Each row was made from one small tree. Brackets hold a mark, then the marks that hang from it, in alphabetical order. Every link used is in the known rows. Write each row's tree.
Known rows:
{leso nulagu}: [-1.32  0.60 -3.29 -1.04 -0.39 -0.04  0.85  0.20  1.90 -1.28  1.73 -1.27
  0.90 -0.90  0.20  1.05  2.50  0.83  0.75 -2.35 -1.70]
{nulagu kuge leso murova}: [-4.99 -1.71 -1.88  0.91 -3.90 -0.85 -3.97 -1.88  1.18 -1.06 -2.11 -1.44
 -0.48  0.06 -2.68 -0.46  0.46 -1.44 -2.53 -1.43 -2.33]
{murova {tusudag {matob selap}}}: [-2.28 -3.08 -0.80  4.26  0.61  1.64 -2.88 -1.90  0.69 -0.02  1.28 -2.24
  1.66  2.31  1.65 -3.66 -1.17  2.61 -1.55  0.86  1.41]
{nulagu kuge leso}: [-3.18 -0.86 -1.67  0.52 -2.74 -1.33 -1.26 -2.60  2.39 -1.02 -1.34 -0.35
  0.13 -0.31 -1.37  0.81 -3.64  2.15 -1.50 -0.20 -3.44]
{nulagu murova selap}: [-4.43 -1.90 -1.92 -1.66 -2.38  1.34 -2.10  0.78 -0.88  0.75 -1.79 -4.99
 -3.93 -1.42  0.51 -1.63  4.86 -2.19 -0.65  0.19 -0.61]
{murova nulagu tusudag}: [ 0.70  0.32 -2.96  1.35  1.53  0.33 -0.02 -3.29 -1.85  1.00 -2.79 -1.15
  0.99  2.22 -3.36  1.46 -1.82  1.52 -1.91  0.68 -1.63]
{selap {nulagu kuge leso murova}}: [-4.47 -1.32 -1.50  0.12 -2.82 -1.96 -3.47 -2.34  4.71 -1.99 -0.92 -2.31
 -0.55  1.64 -3.57 -0.65 -0.63 -1.00 -3.93 -1.94 -4.84]
{tusudag matob}: [-0.93 -0.39  0.33  3.31 -0.46  1.12  0.36 -0.90  1.03  0.77  0.94 -1.97
  1.03  2.43  0.77 -1.44 -1.21 -0.29 -0.78 -0.25  2.12]
{leso {nulagu kuge {murova tusudag} selap}}: [-8.90 -1.41 -6.43 -0.35 -2.53  2.41 -4.05 -2.62  1.27 -1.71 -2.18 -4.53
 -0.18 -1.09 -2.00 -0.65  5.49  1.65 -1.73 -2.26 -3.80]
{nulagu kuge murova}: [-4.16 -0.95 -1.94  0.83 -1.77  0.49 -2.81  0.01 -0.83 -1.10 -1.83  1.15
  0.70 -0.10 -1.95 -1.99  2.27 -1.84 -2.16 -1.18  0.59]
{murova {nulagu leso} {tusudag matob}}: [-0.92 -0.86 -2.92  4.09 -0.63 -0.03 -1.05 -5.42  1.90  1.66 -2.24 -5.58
  0.95  5.36 -3.39  0.62 -5.07  2.05 -2.34  0.82 -2.68]
{tusudag {matob selap}}: [-1.59 -3.59 -1.29  2.44 -0.34  0.39 -1.09  0.55  0.64  0.06  2.30 -1.27
  0.45  0.48  3.89 -3.44 -0.38  1.27 -1.35  0.58  3.29]
{tusudag {matob {selap {nulagu murova}}}}: [-3.13 -4.12 -1.39  2.23 -0.45  0.18 -3.07  0.63  2.75 -0.94  2.79 -3.64
  0.08  2.18  1.98 -4.63  1.88 -1.90 -3.75 -0.95  1.70]
{matob tusudag}: [ 2.42  0.91  0.17 -0.11  0.29 -0.32 -0.57 -0.60  1.67 -0.96  2.06 -0.21
  1.91 -1.31 -1.15  1.34 -0.93  1.94 -0.83 -0.95 -0.99]
{selap nulagu}: [ 0.35 -0.03  0.19 -0.94  0.81 -1.32  0.52 -0.70  2.86 -1.21  1.22 -0.90
 -0.04  1.19 -1.16 -0.16 -1.20  0.60 -1.71 -0.73 -2.71]
{nulagu kuge leso selap}: [-6.34 -2.77 -3.63 -1.70 -4.17 -0.90 -0.89 -3.02  2.37 -0.54 -2.33 -3.58
 -3.17 -1.86 -0.06  0.56 -2.14  3.16 -1.19  0.47 -4.70]
{kuge {nulagu {murova {tusudag matob}} selap}}: [-6.39 -4.21 -3.86  2.76 -3.01  5.50 -4.32 -4.13  0.33  1.16 -1.79 -7.19
 -1.46  3.88 -2.35 -3.73  5.28 -0.85 -1.40  1.11  2.13]
{nulagu kuge leso {murova tusudag} selap}: [-8.05 -2.86 -3.40  1.06 -3.96  0.56 -5.89 -4.32  1.35  0.00 -4.13 -5.95
 -2.76  0.23 -3.17 -0.30  1.04  1.27 -2.44 -0.10 -5.00]
{tusudag {matob {selap {nulagu kuge}}}}: [-4.15 -4.00 -2.80  2.21 -0.84 -1.00 -0.08 -1.62  3.60 -2.52  2.64  0.08
  2.11  1.30  1.83 -4.21 -2.85  3.23 -4.73 -0.35  0.52]
{nako {nulagu murova selap}}: [-4.29 -1.83 -2.79 -0.61 -0.39 -1.00 -2.73  0.14 -1.39  1.56 -2.56 -4.50
 -4.92  0.41  1.16 -1.53  4.76 -4.28 -1.94  3.47 -0.12]
{tusudag {matob {selap {nulagu kuge leso}}}}: [-4.79 -4.93 -2.43  2.10 -2.68 -2.21 -1.54 -3.10  6.17 -2.05  2.04 -2.59
  0.15  1.70  0.87 -3.39 -4.82  3.53 -4.66 -0.54 -2.30]
{matob {selap nulagu} tusudag}: [ 1.90 -1.76 -1.22 -1.38  0.71 -1.74 -1.07  0.25  4.68 -2.91  4.66 -0.50
  1.36 -1.80  0.88 -0.61 -1.44  4.26 -3.19 -1.40 -2.35]

Which tree is each row?
[-6.07 -4.07 -4.08 -0.49 -5.16  3.52 -6.25 -4.55  1.56  0.62 -2.70 -8.09
 -3.86  1.73 -3.80 -0.82  4.06 -0.07 -0.72  0.75 -2.91]
{kuge {nulagu leso {murova tusudag} selap}}
[-1.88 -0.82 -1.02  1.29 -1.41 -2.85 -4.71 -1.06  1.06  0.71 -1.94 -3.70
 -3.25  2.54 -1.47 -0.49  1.59 -5.21 -1.53  2.58 -1.82]
{nako {nulagu leso murova}}
[-2.27 -2.37 -5.34 -2.91 -3.16 -1.40  1.61 -2.51  0.62  1.27 -2.83 -6.27
 -4.36 -0.44 -0.41  2.82 -2.56  1.88 -1.84  1.31 -4.06]
{murova {nulagu leso selap}}
[-5.50 -4.98 -4.62 -2.26 -6.30  2.26 -3.79 -2.20  1.81  0.14 -1.77 -6.77
 -4.80  0.06 -1.42 -1.14  4.69 -1.27 -0.70  0.62 -1.10]
{kuge {nulagu leso murova selap}}
[-1.77 -3.49 -1.00  1.96  0.20 -0.89 -0.19 -0.10  3.97 -1.04  3.65 -2.17
  0.60  1.92  3.23 -3.87 -1.81  1.74 -3.03 -0.26  0.56]
{tusudag {matob {selap nulagu}}}
[-4.59 -0.60 -1.21  2.09  0.46  0.36 -5.04 -3.84  2.36 -2.26 -1.51 -0.78
  2.04  2.93 -5.19 -1.69  1.04 -0.04 -4.26 -1.71 -3.40]
{selap {nulagu kuge {murova tusudag}}}
[-2.55 -0.94 -5.15  1.90 -1.60 -1.27 -1.54 -5.93  0.74 -0.13 -3.85 -1.09
  0.99  2.36 -4.90  1.73 -5.27  3.72 -3.40  0.75 -4.52]
{murova {nulagu kuge leso} tusudag}
[-6.10 -2.80 -4.31 -0.59 -3.08 -3.29 -1.09 -3.31  1.87  0.06 -3.28 -3.32
 -4.54 -0.47  0.17  0.40 -2.08  1.28 -2.23  4.19 -4.46]
{nako {nulagu kuge leso selap}}
[-5.66 -1.02 -1.78  2.62 -2.35  0.30 -6.35 -4.31  1.57 -0.71 -2.83 -2.36
  0.23  1.75 -4.52 -0.76 -0.24  0.08 -2.42 -1.14 -3.75]
{nulagu kuge leso {murova tusudag}}
[-5.65 -0.85 -0.77  6.09 -0.62  2.42 -4.71 -3.45  0.10 -0.36 -2.19 -1.79
  2.94  3.82 -3.40 -3.25  0.84 -0.88 -3.35 -0.75  1.42]
{nulagu kuge {murova {tusudag matob}}}
[-7.52 -2.96 -4.22  0.03 -4.03 -2.66 -4.02 -2.44  1.20  0.28 -4.02 -4.62
 -5.02  0.12 -0.75 -0.70  1.34 -2.48 -3.19  2.94 -3.54]
{nako {nulagu kuge leso murova selap}}
[-2.99 -0.96 -1.48 -0.53 -1.94 -2.73 -0.80 -3.37  5.70 -2.60 -0.13 -0.91
  0.03  0.97 -2.70  0.54 -4.59  2.65 -3.27 -1.16 -5.55]
{selap {nulagu kuge leso}}
[-1.54 -3.31 -3.36 -1.35 -2.00 -3.44 -2.15 -2.36  6.66 -4.15  3.40 -0.96
  1.78 -1.86 -1.13 -0.04 -4.98  6.44 -4.89 -1.35 -5.73]
{matob {selap {nulagu kuge leso}} tusudag}
[-4.73 -1.33 -2.75  1.92 -1.95 -3.46 -4.44 -2.17  1.29  0.16 -2.80 -0.89
 -1.66  1.36 -2.32 -0.88  0.36 -3.55 -3.63  2.42 -2.18]
{nako {nulagu kuge leso murova}}
[-6.05 -1.10 -5.09 -1.17 -1.43  2.59 -3.70 -1.91  1.09 -0.32 -1.12 -7.05
 -1.54 -0.36 -1.19  0.20  6.55 -0.02  0.15 -1.95 -3.40]
{leso {nulagu {murova tusudag} selap}}
[-5.64 -1.91 -1.29  3.46 -1.63  3.27 -4.22 -2.69  0.01  1.65 -2.03 -7.79
 -2.10  3.12 -0.43 -2.98  3.06 -1.21 -1.36  0.04  0.06]
{nulagu {murova {tusudag matob}} selap}
[-2.39 -2.05 -2.53  1.61 -1.43  4.35 -5.36 -3.38 -0.84 -0.36 -1.86 -1.92
  0.70  2.93 -4.70 -2.25  5.26 -1.60 -0.99  0.09  1.57]
{kuge {nulagu {murova tusudag}}}
[-7.11 -1.60 -4.00  1.81 -0.38  0.00 -4.93 -3.72 -1.31  0.19 -4.20 -3.14
 -2.66  1.56 -1.73 -2.04  3.13 -1.31 -3.50  3.56 -2.40]
{nako {nulagu kuge {murova tusudag} selap}}
[-1.98 -2.72 -0.83  3.54  1.77  0.65 -2.34 -2.75  4.03 -1.08  2.33 -3.47
  1.58  3.82  0.72 -3.79 -2.18  3.37 -3.19 -0.16 -1.21]
{murova {tusudag {matob {selap nulagu}}}}
[-2.79 -0.57 -2.26  1.39 -1.49 -3.95 -1.71 -3.09  2.58 -0.48 -2.05  0.02
 -1.31  1.29 -1.26  0.34 -3.23  0.03 -2.62  3.53 -3.00]
{nako {nulagu kuge leso}}
[-5.31 -2.79 -2.23 -1.45 -4.47  0.46 -3.44 -0.69  1.44  0.84 -2.07 -7.18
 -5.51 -0.69  0.04 -0.33  2.67 -1.71 -0.70 -0.60 -3.18]
{nulagu leso murova selap}
[-8.29 -2.10 -6.61 -2.45 -3.49  1.39 -1.13 -0.32  0.97 -1.96 -1.07 -3.60
 -1.32 -3.30 -0.08 -0.66  5.68 -0.01 -1.97 -2.50 -1.93]
{leso {nulagu kuge murova selap}}
[-6.60 -2.10 -4.21  0.05 -1.54 -1.47 -2.81 -1.14 -1.29 -0.01 -3.40 -1.97
 -3.65 -0.44  0.07 -2.19  3.49 -2.60 -3.67  3.72 -0.29]
{nako {nulagu kuge murova selap}}
[-3.80 -4.92 -1.87  1.94 -2.79 -1.22 -4.44 -0.85  5.42 -0.94  2.50 -6.51
 -1.14  3.04  1.11 -3.96 -0.24 -1.35 -3.94 -1.60 -1.16]
{tusudag {matob {selap {nulagu leso murova}}}}
[-3.69 -4.40 -4.10 -2.99 -5.48  1.52 -1.01 -3.25  2.66 -0.06 -0.94 -5.60
 -4.34 -0.37 -0.63 -0.18  0.78  1.84  0.13  1.11 -2.04]
{kuge {nulagu leso selap}}
[-5.01 -0.64 -1.50  1.85 -1.75 -0.70 -6.10 -4.90  4.43 -2.01 -1.60 -3.36
  0.55  3.23 -5.47 -0.75 -1.16  0.92 -4.27 -2.03 -6.16]
{selap {nulagu kuge leso {murova tusudag}}}
[-5.09 -0.69 -1.17  2.80 -0.33  1.40 -5.09 -2.52 -1.02 -0.79 -2.53  0.12
  1.67  1.53 -3.93 -1.78  1.96 -0.52 -2.80 -0.74 -0.66]
{nulagu kuge {murova tusudag}}
